Known rows, with every way that one mark hangs from another
L{S{H W} U{D Q}}: [ 16.1  37.4  -5.2  -7.4 -12.1  12.2   5.1  13.2  42.1  -2.2  -3.4   3.4
 -20.9  21.2 -31.4  -8.4 -31.5   8.1   4.9 -30.3  29.4   1.1  20.8   3.6]
L{S{W}}: [  6.9  13.0   0.1   0.1  -5.5  11.0 -11.4   3.9  16.5   1.7  -2.6   1.5
  -4.5  25.8 -12.2  -0.4   5.9  -1.9   5.8 -10.0  12.8   9.3  14.3   2.5]
Q{S{M}}: [ -6.4  -1.9  -3.2   8.9  -2.2  11.4   0.7 -11.7   3.6   2.0  -6.5   6.7
   6.4  20.0 -13.6  -6.5   0.5 -14.2   0.6 -10.3   0.5  13.9   4.9  -5.8]
S{W}: [  4.3  -0.7   4.1  -2.8  -4.3  10.5  -4.1   0.5  23.4  -3.1  -8.1  -6.8
 -16.6  12.8  -6.4  -2.4   9.7  -9.0   7.4  -7.1   4.7  12.9   7.6   3.5]
S{L{U{D}} W}: [ -4.9  17.0  -4.1  -3.2 -15.2   6.7  15.6  -3.8  24.1  11.6  -7.9  -4.9
 -25.9   3.3 -21.0 -14.5 -27.6  33.4  -6.5 -24.4  -5.7   2.3   2.4   8.2]
H{S{L{U} M W}}: [ -1.2  10.4  12.5  -2.9 -14.9  -5.3  13.7  -8.8  27.7   0.2 -21.3 -10.0
  -2.4   9.4 -28.4 -18.8 -13.1  -0.8   0.9 -23.1  -3.8  13.0  11.9  19.0]
D{U{Q{S{L M W}}}}: [ -2.3  12.9   8.8   2.4 -11.4  21.6   7.1 -13.0  42.7   6.3 -22.5   9.7
 -31.1  12.5 -42.4 -31.1 -16.5  -4.4   7.6 -27.5  -4.7  18.7  -7.5   9.1]
W{S{H}}: [ -1.3  -2.1  -1.0   5.2  -2.2   3.6 -15.1   4.6   5.5  -8.9  -4.7   3.4
  -7.7  14.9  -4.1   9.8  11.5 -19.2  15.6   1.8  14.9   6.7  13.2  -9.4]
W{S{H L{U{D}} M}}: [-12.1  18.8  -7.7   3.6 -16.2  -4.3  14.7  -6.4   5.0   6.0 -14.7   4.8
  -9.8  -0.6 -27.6 -14.9 -32.0  18.9  -3.1 -22.2  10.5   1.2  19.6  -0.4]
H{S{L{U} W}}: [  0.6   8.5  10.6  -1.8 -12.3  -2.4   5.0  -1.4  29.7  -2.8 -11.7  -9.6
 -10.3  15.5 -21.1  -6.8  -7.2   5.4   6.1 -14.9  -9.9   7.2   2.2  15.1]
U{Q W}: [  7.0   8.5   5.3  -8.2   4.9  37.8   2.1   4.3  50.4 -11.9   7.4  -0.3
 -21.4  15.5 -19.5  -0.3 -22.7 -16.9   3.7 -16.3 -12.2  27.4 -14.0 -12.1]
D{U{W}}: [  2.0   5.9   7.1   4.1   0.8  22.2  -2.9 -16.8  32.0 -12.5   2.9  14.7
 -13.4  25.6 -15.4  -2.4 -29.6   0.9  10.9 -13.8  -6.3  20.3  -6.4   6.1]
Q{S}: [ -5.2  -3.5  -4.7  10.1   1.2  13.5  -8.8  -4.8   4.4   0.2   3.3   8.1
  -0.2  26.4  -5.6   4.8   6.9  -8.4   4.9  -2.4  -3.7   8.4  -6.2 -10.2]
D{U{Q{S{W}}}}: [  7.9   9.8   4.9   5.3  -3.9  22.1  -3.9  -8.1  48.0  -5.6  -8.8  11.2
 -21.6  30.1 -26.9 -11.9  -7.6 -10.8  18.9 -19.4   4.2  10.2 -13.9   1.9]
L{S{H M W} U{D}}: [  9.6  32.0  -7.6  -2.0 -16.8  -3.1  10.0  -1.7  19.3   3.1 -16.1   4.6
  -5.3  16.8 -29.8 -16.1 -27.2   9.5   0.4 -30.5  36.7   1.4  40.9  13.8]
U{Q{S{L}}}: [ -7.9   4.2   0.6   2.7  -1.3  29.4  -2.8   5.2  21.7   6.0   2.1   3.4
 -23.7  14.6 -23.3  -6.4  -7.0  -3.9  -0.2 -11.3 -21.5  15.1 -19.2 -12.3]
S{L{U{Q}} M W}: [ -1.0  22.9   3.7  -8.2 -16.1  14.9  14.3  -0.9  45.3   2.0 -21.7  -3.8
 -28.4   1.6 -36.5 -25.5 -23.4   4.0  -4.9 -30.9  -3.0  19.3   6.6  16.2]
H{S{L M W}}: [ -3.3  -3.6  20.0  -6.0  -7.1   2.7  11.7  -4.7  20.4   4.1 -20.2 -15.9
  -8.4   1.5 -24.4 -16.2   1.8 -15.4   0.4 -14.2  -9.2  19.3   8.3   8.0]
M{S{L{U{D Q}}}}: [-15.5  26.6 -11.5   5.6  -4.8  33.5  25.9   6.7  22.5   1.1  21.6   1.6
 -15.4   4.2 -32.3 -19.8 -50.0  28.0 -11.1 -33.5 -18.4  -0.4 -28.2  -9.4]
D{U{W{S{H M}}}}: [  2.2   7.9   5.3   4.7  -6.6  10.6  -5.3 -17.1  32.7 -14.9 -16.9  16.7
  -9.9  18.7 -27.5 -10.0 -21.0 -19.9  20.0 -15.8  16.4  17.8  17.1   3.5]

Rows
[-19.1   0.1  -3.2  11.4  -2.0  22.3  -4.7  10.5  -1.6  -4.5   7.0  -2.7
 -28.1   3.1 -14.9  -9.4   0.6 -16.1   4.7  -3.2  -2.1   6.7   0.1   0.7]  M{S{H L}}
[  1.5  -0.6  -0.1   3.2  -8.4   7.9   0.7 -10.3  23.0   4.1 -19.8  -1.7
  -7.3  17.5 -18.2 -13.7  14.7 -20.8   5.6 -12.8   8.8  13.6  10.5   0.0]  Q{S{M W}}
[ -9.3  29.1 -10.2   0.0  -5.1  46.0  25.5   2.9  48.6  -3.0  20.2   1.8
 -24.0   6.2 -39.9 -20.4 -59.7  20.0  -9.7 -36.5 -24.5   8.8 -32.2 -13.0]  M{S{L{U{D Q W}}}}
[ -7.2  26.5  -9.0   0.4 -11.2  31.9  24.9   7.4  43.0   2.7   7.6  -6.5
 -28.4   1.1 -37.0 -26.5 -36.9  20.6  -6.6 -35.4 -10.8  -0.2 -22.7  -4.3]  M{S{L{U{D Q}} W}}
[ -0.7   6.9  -5.3   1.5   3.7  28.0  10.8   0.4  22.8   5.0  12.3   3.9
  -7.9  19.0 -19.5  -2.1 -22.3   2.0  -1.4 -19.8  -7.4   7.6 -20.9 -25.1]  U{D Q{S}}
[ -5.9   5.9   3.3   0.6  -5.7  21.8  -0.4   5.5  18.5   3.7 -15.4   2.9
 -30.7   6.5 -32.9 -16.9  -5.1 -26.2   2.4 -14.7   0.2  21.2   6.8  -3.0]  U{Q{S{H L M}}}
[ -0.2   6.1  -4.0  -3.1   0.1  21.4   8.6  -7.2  28.5  -0.9   8.3   1.9
  -1.7  13.3 -13.1   3.4 -24.6   7.9   0.9 -14.8  -9.2   9.4 -11.1 -26.9]  U{D W{S}}
[  1.6  13.3   2.8 -10.7  -3.7  32.1   7.3   9.0  45.5   0.6  -0.5  -0.8
 -40.4  -1.2 -32.2  -7.3 -30.8  -4.6   3.9 -19.4 -10.3  15.9  -8.2 -23.6]  U{D Q W{S{H L}}}
[  3.7   8.0   2.4  -6.0  -8.3  23.8   7.5  11.8  38.6  11.6 -12.5  -6.1
 -51.1   3.4 -32.5 -16.6  -5.7 -10.3   5.6 -19.0   2.7   9.1  -1.5 -10.3]  U{D Q{S{H L W}}}
[  2.4  22.4  -9.7   2.5  -8.2  12.3  15.9  -3.1  27.8  -1.0  -8.1   9.0
  -8.7  16.3 -34.1 -15.2 -36.3  -4.1   0.9 -31.6  17.6   7.5   9.4  -4.8]  L{U{D Q{S{H M}}}}
[  6.5  12.1   2.9 -11.5   6.1  38.3  17.8   2.1  46.9  -2.9  13.6  -0.7
 -20.0   9.1 -22.7  -3.8 -43.3  -0.2  -4.3 -25.5 -12.3  21.9 -18.5 -20.5]  U{D Q W}
[-13.6   1.5   2.2   2.5  -9.3   3.2  -4.3  -1.4   0.8   2.2 -18.3   0.5
 -16.5  -1.3 -18.6  -9.0   3.0 -13.8   4.7  -6.2   6.3  13.3  21.4  -1.5]  W{S{H L M}}
[ -2.9  11.0   3.9   9.1  -1.2  21.4   4.4 -15.5  25.7  -4.4  -5.1  19.2
  -0.3  25.8 -30.8 -16.9 -26.5  -9.6   7.8 -24.6   2.2  17.5  -9.9  -0.5]  D{U{Q{S{M}}}}
[  2.4   7.2  -1.7  -4.7  -3.1  13.3  10.7  -7.4  26.5  -3.0  -9.7   2.1
 -10.1   4.4 -22.9  -7.5 -24.0 -15.1   4.3 -18.6  12.6  14.5  15.8 -17.6]  U{D W{S{H M}}}
[ -0.2  15.0  -8.7   3.1 -18.3   2.3   4.6   0.7  25.0   9.9 -17.8   0.6
 -38.6  12.1 -26.8 -14.3  -9.7  10.9   6.0 -18.5  10.1  -2.9  12.8   6.3]  Q{S{H L{U{D}} W}}
[-18.1  17.8 -13.2  11.8 -10.0  15.8  15.2   5.8   2.5  -0.2  11.4   1.3
 -20.7   3.1 -24.3 -15.6 -33.8  16.4  -2.5 -21.0   2.2  -5.0   0.2   0.6]  M{S{H L{U{D}}}}
[ 12.6  26.6  -5.0   2.0 -14.8  -2.6 -15.4   7.5  23.5  -7.6 -12.6   6.6
 -13.3  30.0 -17.4  -1.9  -1.5  -3.3  13.1 -14.5  32.0   2.4  35.4  19.8]  L{S{H W} U}
[  5.5   4.4  -2.8  -2.9  -1.5  16.6   1.0  -0.1  28.8  -5.5   0.8   1.9
 -16.3  10.9 -14.9   3.9 -17.9  -8.1  10.4 -10.5   6.8  10.1   6.1 -20.2]  U{D W{S{H}}}
[  8.3  13.7   5.6   3.9  -2.3  28.5  -0.6 -11.4  51.9 -14.0 -14.3  18.0
 -25.0  25.9 -39.2 -17.1 -28.3 -32.8  17.7 -25.2  10.7  26.1   2.7   2.6]  D{U{Q{S{H M}} W}}
[  7.7  22.6  -5.9   0.3  -7.4  27.3   6.3  -9.5  56.0 -10.4  -8.0  11.6
  -5.5  27.3 -37.0 -12.9 -31.6 -13.1   2.3 -30.4  -4.0  22.6  -6.5  -3.4]  L{U{Q{S{M}} W}}
[-14.0   1.6  -1.2   5.9  -6.8  25.1   2.7   5.8  18.3   1.3   1.6  -9.1
 -27.9   2.6 -19.1 -16.6   8.0  -5.0   1.2 -11.0 -12.2   5.6 -10.3   0.7]  M{S{L W}}
[  7.4  10.6  -2.4  -4.4   4.0  39.4  12.6  -1.4  48.5   0.3  10.9   4.3
 -16.2  20.5 -27.0  -4.9 -31.9  -5.2  -0.6 -23.8 -14.2  16.5 -24.9 -27.3]  U{D Q{S} W}
[-13.3  15.7  -6.4   1.5  -9.5   8.5  16.0  -4.7   4.0   9.9   5.7   2.5
 -12.0   6.5 -16.3  -7.6 -41.3  40.4 -12.3 -21.8 -13.4   4.0  -3.5   2.7]  S{L{U{D}}}
